What can hang from each mark
Q_620: Q_683 Q_687 Q_718
Q_626: Q_481
Q_980: Q_626 Q_913
Q_481: Q_626
Q_582: Q_913
Q_926: Q_683
Q_718: Q_620
Q_913: Q_683 Q_980
Q_687: Q_626
Q_683: Q_620

Every row comes from one small tree of marks. The marks that hang from a mark follow it in brackets, in the order of their numbers. Every link used is in the known rows. Which tree was each row made from?
Known rows
Q_683(Q_620(Q_718)): [ 2.262 -0.447 -1.432 -4.452  1.158  0.410 -1.266 -1.538 -1.692  0.630
 -0.313 -5.824 -3.219  1.015  1.375  1.872 -1.492 -0.380 -0.962  1.844
 -2.447  0.962]
Q_980(Q_626(Q_481) Q_913): [ 2.474  2.390  0.324 -1.346 -1.330  4.970  0.256  0.473  5.717 -0.519
  0.888  1.471  4.089  0.942  2.939 -6.606  3.584  1.621  2.452 -0.919
  0.990 -3.864]
Q_620(Q_683): [ 1.430 -0.461  2.925 -0.424 -0.330  0.500 -1.892 -1.092 -3.095  1.879
 -1.242 -0.534 -0.497  2.686 -1.016 -1.323 -1.196 -1.173 -0.757 -1.003
 -2.646 -0.237]
Q_926(Q_683(Q_620)): [ 2.235 -0.947  3.117 -4.841  1.734  1.593 -1.740 -0.418 -2.108  0.190
  2.057 -1.374 -0.271  0.647 -0.268  0.250 -3.323 -3.891 -4.315  1.364
 -2.993  0.739]
Q_980(Q_626(Q_481) Q_913(Q_683(Q_620(Q_718)))): [ 2.765  0.214 -0.770 -4.755 -0.085  6.814 -0.714 -0.669  5.034  1.611
  1.537 -2.425  1.139  1.550  5.125 -6.845  1.521 -0.801  2.609  0.817
 -1.835 -3.924]
Q_620(Q_683 Q_718): [ 2.189 -0.626  1.200 -0.737  0.776  0.288 -2.446 -3.149 -4.241  2.359
 -3.674 -4.166 -3.224  3.897 -0.181  0.389 -1.432  1.206 -0.559  0.334
 -4.804  0.225]
Q_683(Q_620(Q_687(Q_626(Q_481)) Q_718)): [ 2.816  0.972 -4.400 -4.184 -0.196 -2.255 -1.963  0.144  1.416  0.763
  3.899 -8.131  0.775 -3.401 -0.760  0.359  2.384 -0.166  0.597  3.300
 -0.376 -1.839]
Q_620(Q_687 Q_718): [ 1.131 -0.314 -3.294 -1.502 -1.564 -2.253 -0.895 -1.065 -0.655  0.503
  0.685 -4.784 -4.144 -0.502 -1.146  1.181  1.003  1.893  0.973  2.698
  1.507  1.513]
Q_913(Q_683(Q_620) Q_980(Q_626(Q_481))): [-0.139  1.549 -3.355 -2.304 -0.125  6.983 -3.073  0.737  3.653 -0.201
  3.655 -0.531  6.152  3.036  4.224 -5.646 -0.402 -4.953  1.603  1.033
 -3.092 -2.139]
Q_980(Q_626(Q_481) Q_913(Q_683)): [ 1.296  0.357  0.161 -2.008 -0.885  6.537  0.157  0.335  5.995  1.133
  1.609  1.315  3.128  0.926  4.248 -7.949  2.426 -0.465  3.294 -0.255
 -0.104 -4.586]
Q_926(Q_683(Q_620(Q_687(Q_626) Q_718))): [ 2.830 -0.330  0.457 -5.047  1.133 -0.343 -2.410 -0.595 -1.808  0.147
  2.522 -5.641 -0.844 -2.043 -1.578  0.618 -1.179 -2.297 -2.685  3.195
 -2.033  0.109]
Q_582(Q_913(Q_683(Q_620(Q_687 Q_718)) Q_980)): [-3.077 -1.650 -3.635 -3.230 -2.246  7.599 -5.041  0.057  1.184  2.264
 -0.238  0.158 -4.074 -0.329  1.285 -2.883 -2.437 -2.629  1.756  1.771
 -2.444  2.955]
Q_481(Q_626): [ 2.552 -0.041 -0.390 -1.019  0.162  0.586 -0.708  2.430  1.582 -0.335
  1.785 -2.581  2.869 -0.332  0.422 -1.335  0.055  1.010  2.730  0.754
 -1.467 -2.610]
Q_980(Q_626): [ 2.171  2.075 -0.734  0.528 -1.408  1.472 -0.027  0.065  2.214 -0.355
  0.724  0.305  4.115  1.163  1.604 -2.432  1.700  0.162  2.269 -0.869
  0.939 -1.706]
Q_620(Q_718): [ 0.678 -0.179 -1.566 -0.376  1.057 -0.235 -0.522 -2.023 -1.070  0.556
 -2.446 -3.695 -2.711  1.381  0.931  1.566 -0.312  2.247  0.238  1.352
 -2.182  0.470]
Q_913(Q_683 Q_980(Q_626(Q_481))): [-1.511  1.821 -3.048  1.044 -0.296  6.505 -2.232  0.646  4.319 -0.459
  2.248  1.885  6.999  3.122  3.760 -6.213  0.692 -3.259  2.564  0.516
 -2.575 -2.695]
Q_926(Q_683(Q_620(Q_687))): [ 2.547 -0.992  2.009 -5.709  0.156  0.308 -1.978  0.155 -1.786  0.142
  3.934 -2.173 -1.202 -0.595 -1.598 -0.027 -2.618 -4.105 -3.742  2.098
 -0.577  1.330]
Q_718(Q_620(Q_683 Q_687)): [ 1.404 -1.505  2.186 -1.532 -3.497 -2.063 -3.703  0.967 -2.417  2.492
  2.909 -5.004 -1.921  3.936 -3.943 -0.197 -2.224 -1.566 -0.074 -0.543
  0.881  1.479]
Q_980(Q_626(Q_481) Q_913(Q_683(Q_620(Q_687)))): [ 2.613  0.145 -0.984 -5.282 -2.000  5.945 -0.617  0.832  5.729  1.236
  4.262 -1.061  1.669 -0.136  3.582 -7.725  2.275 -2.105  2.931  0.795
  1.369 -3.667]
Q_980(Q_913(Q_683(Q_620))): [-0.742 -2.781  2.063 -5.034  0.197  6.098 -0.150 -0.033  0.500  0.903
 -0.295 -0.901 -5.578 -0.481  2.338 -4.124 -1.493 -2.094  0.692  0.492
  0.013 -0.317]

Write each row's tree
[ 2.476 -0.730 -0.541 -2.012 -1.875 -1.767 -2.825 -2.249 -3.736  2.241
 -0.641 -5.099 -4.605  2.083 -2.255  0.035 -0.164  0.928  0.241  1.703
 -1.095  1.289]  Q_620(Q_683 Q_687 Q_718)
[ 2.364  0.495 -3.328 -4.175 -0.602 -1.853 -2.007 -0.150 -0.378  0.155
  2.382 -8.163 -1.566 -3.452 -1.130  1.061  1.397 -0.221  0.758  2.998
  0.551 -0.431]  Q_683(Q_620(Q_687(Q_626) Q_718))
[-0.076  0.742 -4.298 -3.230 -1.544  6.163 -3.476 -0.237  1.016 -0.607
  2.119 -3.354  0.249  2.497  2.785 -4.076 -1.081 -3.723  2.687  2.410
 -0.835  0.419]  Q_913(Q_683(Q_620(Q_687 Q_718)) Q_980(Q_626))
[ 1.574  0.050  0.632 -0.545 -2.827 -3.164 -4.107  1.961  0.053  2.657
  4.647 -6.337  3.218  1.134 -4.266 -1.480  0.743 -1.077  0.840 -0.065
 -0.168 -1.840]  Q_718(Q_620(Q_683 Q_687(Q_626(Q_481))))
[ 2.643 -1.030  2.174 -5.197  2.440  1.386 -2.124 -1.632 -2.764  0.613
  0.518 -3.767 -1.949  1.345  0.335  1.366 -3.520 -2.472 -4.217  2.220
 -4.458  1.114]  Q_926(Q_683(Q_620(Q_718)))
[ 2.339  1.109 -3.338 -3.941 -1.086 -2.012 -1.719  1.723  2.203  0.246
  5.845 -5.292  3.142 -4.450 -1.464 -0.990  2.634 -2.049  0.496  2.269
  1.402 -2.334]  Q_683(Q_620(Q_687(Q_626(Q_481))))
[ 1.073 -0.466  1.523 -0.311 -3.198 -2.810 -3.903  1.715 -1.637  2.036
  3.064 -6.414  0.551  1.019 -4.760 -0.571 -0.161 -1.118  1.143 -0.398
  0.778 -0.556]  Q_718(Q_620(Q_683 Q_687(Q_626)))
[-1.608 -3.081 -1.248 -3.657 -1.264  5.843 -3.010  0.099  1.502  4.301
  0.092  1.091 -3.338 -1.622  1.816 -2.263 -2.409 -2.930  1.096  0.411
 -2.802  1.087]  Q_582(Q_913(Q_683(Q_620)))
[ 1.771  0.539 -2.333 -3.915 -1.313 -1.592 -1.520  1.510  0.498 -0.243
  4.370 -5.252  0.462 -4.563 -1.942 -0.239  1.586 -2.042  0.732  1.929
  2.349 -0.826]  Q_683(Q_620(Q_687(Q_626)))
[-2.046  0.390 -4.095 -2.560 -0.474  4.168 -3.418  1.754  2.472 -0.516
  4.787 -2.543  3.386 -1.589  0.806 -4.197  0.328 -4.858  1.404  2.723
 -1.127 -1.646]  Q_913(Q_683(Q_620(Q_687(Q_626(Q_481)))) Q_980)
[ 2.989 -1.078  1.009 -5.906  0.807  0.097 -2.307 -1.144 -2.473  0.519
  2.460 -4.446 -2.872  0.386 -1.064  1.113 -2.715 -2.702 -3.723  3.064
 -1.932  1.740]  Q_926(Q_683(Q_620(Q_687 Q_718)))
[-2.225  1.099 -2.074  1.020 -0.869  6.992 -2.127  0.403  2.053 -1.212
  0.382  1.762  3.712  2.801  3.110 -5.273 -0.526 -3.223  3.008  0.132
 -1.346 -0.875]  Q_913(Q_683 Q_980(Q_626))
[ 3.009  1.176 -2.395 -0.798 -0.862 -2.972 -3.362 -1.157 -0.452  2.355
  1.615 -7.068  1.820 -1.531 -2.614 -1.514  3.583  1.366  1.339  2.321
 -2.364 -2.991]  Q_620(Q_683 Q_687(Q_626(Q_481)) Q_718)
[-0.720  0.826 -2.325 -2.166 -0.508  7.518 -2.979  0.502  1.424 -0.897
  1.762 -0.459  2.978  2.854  3.704 -4.823 -1.480 -4.940  2.070  0.698
 -1.798 -0.546]  Q_913(Q_683(Q_620) Q_980(Q_626))
[ 1.569  1.707 -5.194 -0.185 -0.592 -3.606 -1.395  0.132  2.672  0.330
  2.780 -6.541  2.352 -4.052 -1.654 -0.278  4.721  2.403  2.214  3.295
  0.367 -2.840]  Q_620(Q_687(Q_626(Q_481)) Q_718)
[ 0.724  0.966 -3.976 -0.134 -1.094 -3.012 -1.242 -0.207  0.434 -0.175
  0.886 -6.554 -1.011 -4.254 -2.269  0.624  3.431  2.453  2.623  2.919
  1.475 -1.250]  Q_620(Q_687(Q_626) Q_718)
[ 2.549 -0.596 -2.824 -5.288 -0.864 -1.229 -1.789 -0.848 -1.310  0.608
  2.207 -6.682 -4.381 -0.568 -0.437  1.463 -0.537 -0.614 -0.355  2.762
  0.562  1.714]  Q_683(Q_620(Q_687 Q_718))
[-2.062 -0.240 -3.309 -2.688 -3.798  8.684 -4.856  1.090  3.194  1.749
  1.384  2.183  0.133 -0.309  1.859 -5.215 -1.182 -3.620  3.144  0.541
 -0.776  1.549]  Q_582(Q_913(Q_683(Q_620(Q_687)) Q_980(Q_626)))
[-0.499  0.777 -3.359 -2.921 -2.228  6.243 -3.170  1.084  1.781 -0.879
  3.629 -1.124  1.991  1.612  2.250 -5.047 -0.835 -5.079  2.625  1.473
  0.416  0.143]  Q_913(Q_683(Q_620(Q_687)) Q_980(Q_626))
[-3.409 -1.558 -2.767 -3.118 -2.774  7.903 -4.736  1.050  1.859  2.034
  0.956  1.989 -2.625 -1.076  0.856 -3.796 -2.355 -3.732  1.639  1.118
 -1.327  2.674]  Q_582(Q_913(Q_683(Q_620(Q_687)) Q_980))
[-0.558 -2.910  1.244 -5.660 -1.167  5.108 -0.362  0.500  0.737  0.753
  1.199 -1.308 -6.243 -1.430  1.280 -4.276 -1.049 -2.209  1.058  1.200
  1.948  0.240]  Q_980(Q_913(Q_683(Q_620(Q_687))))
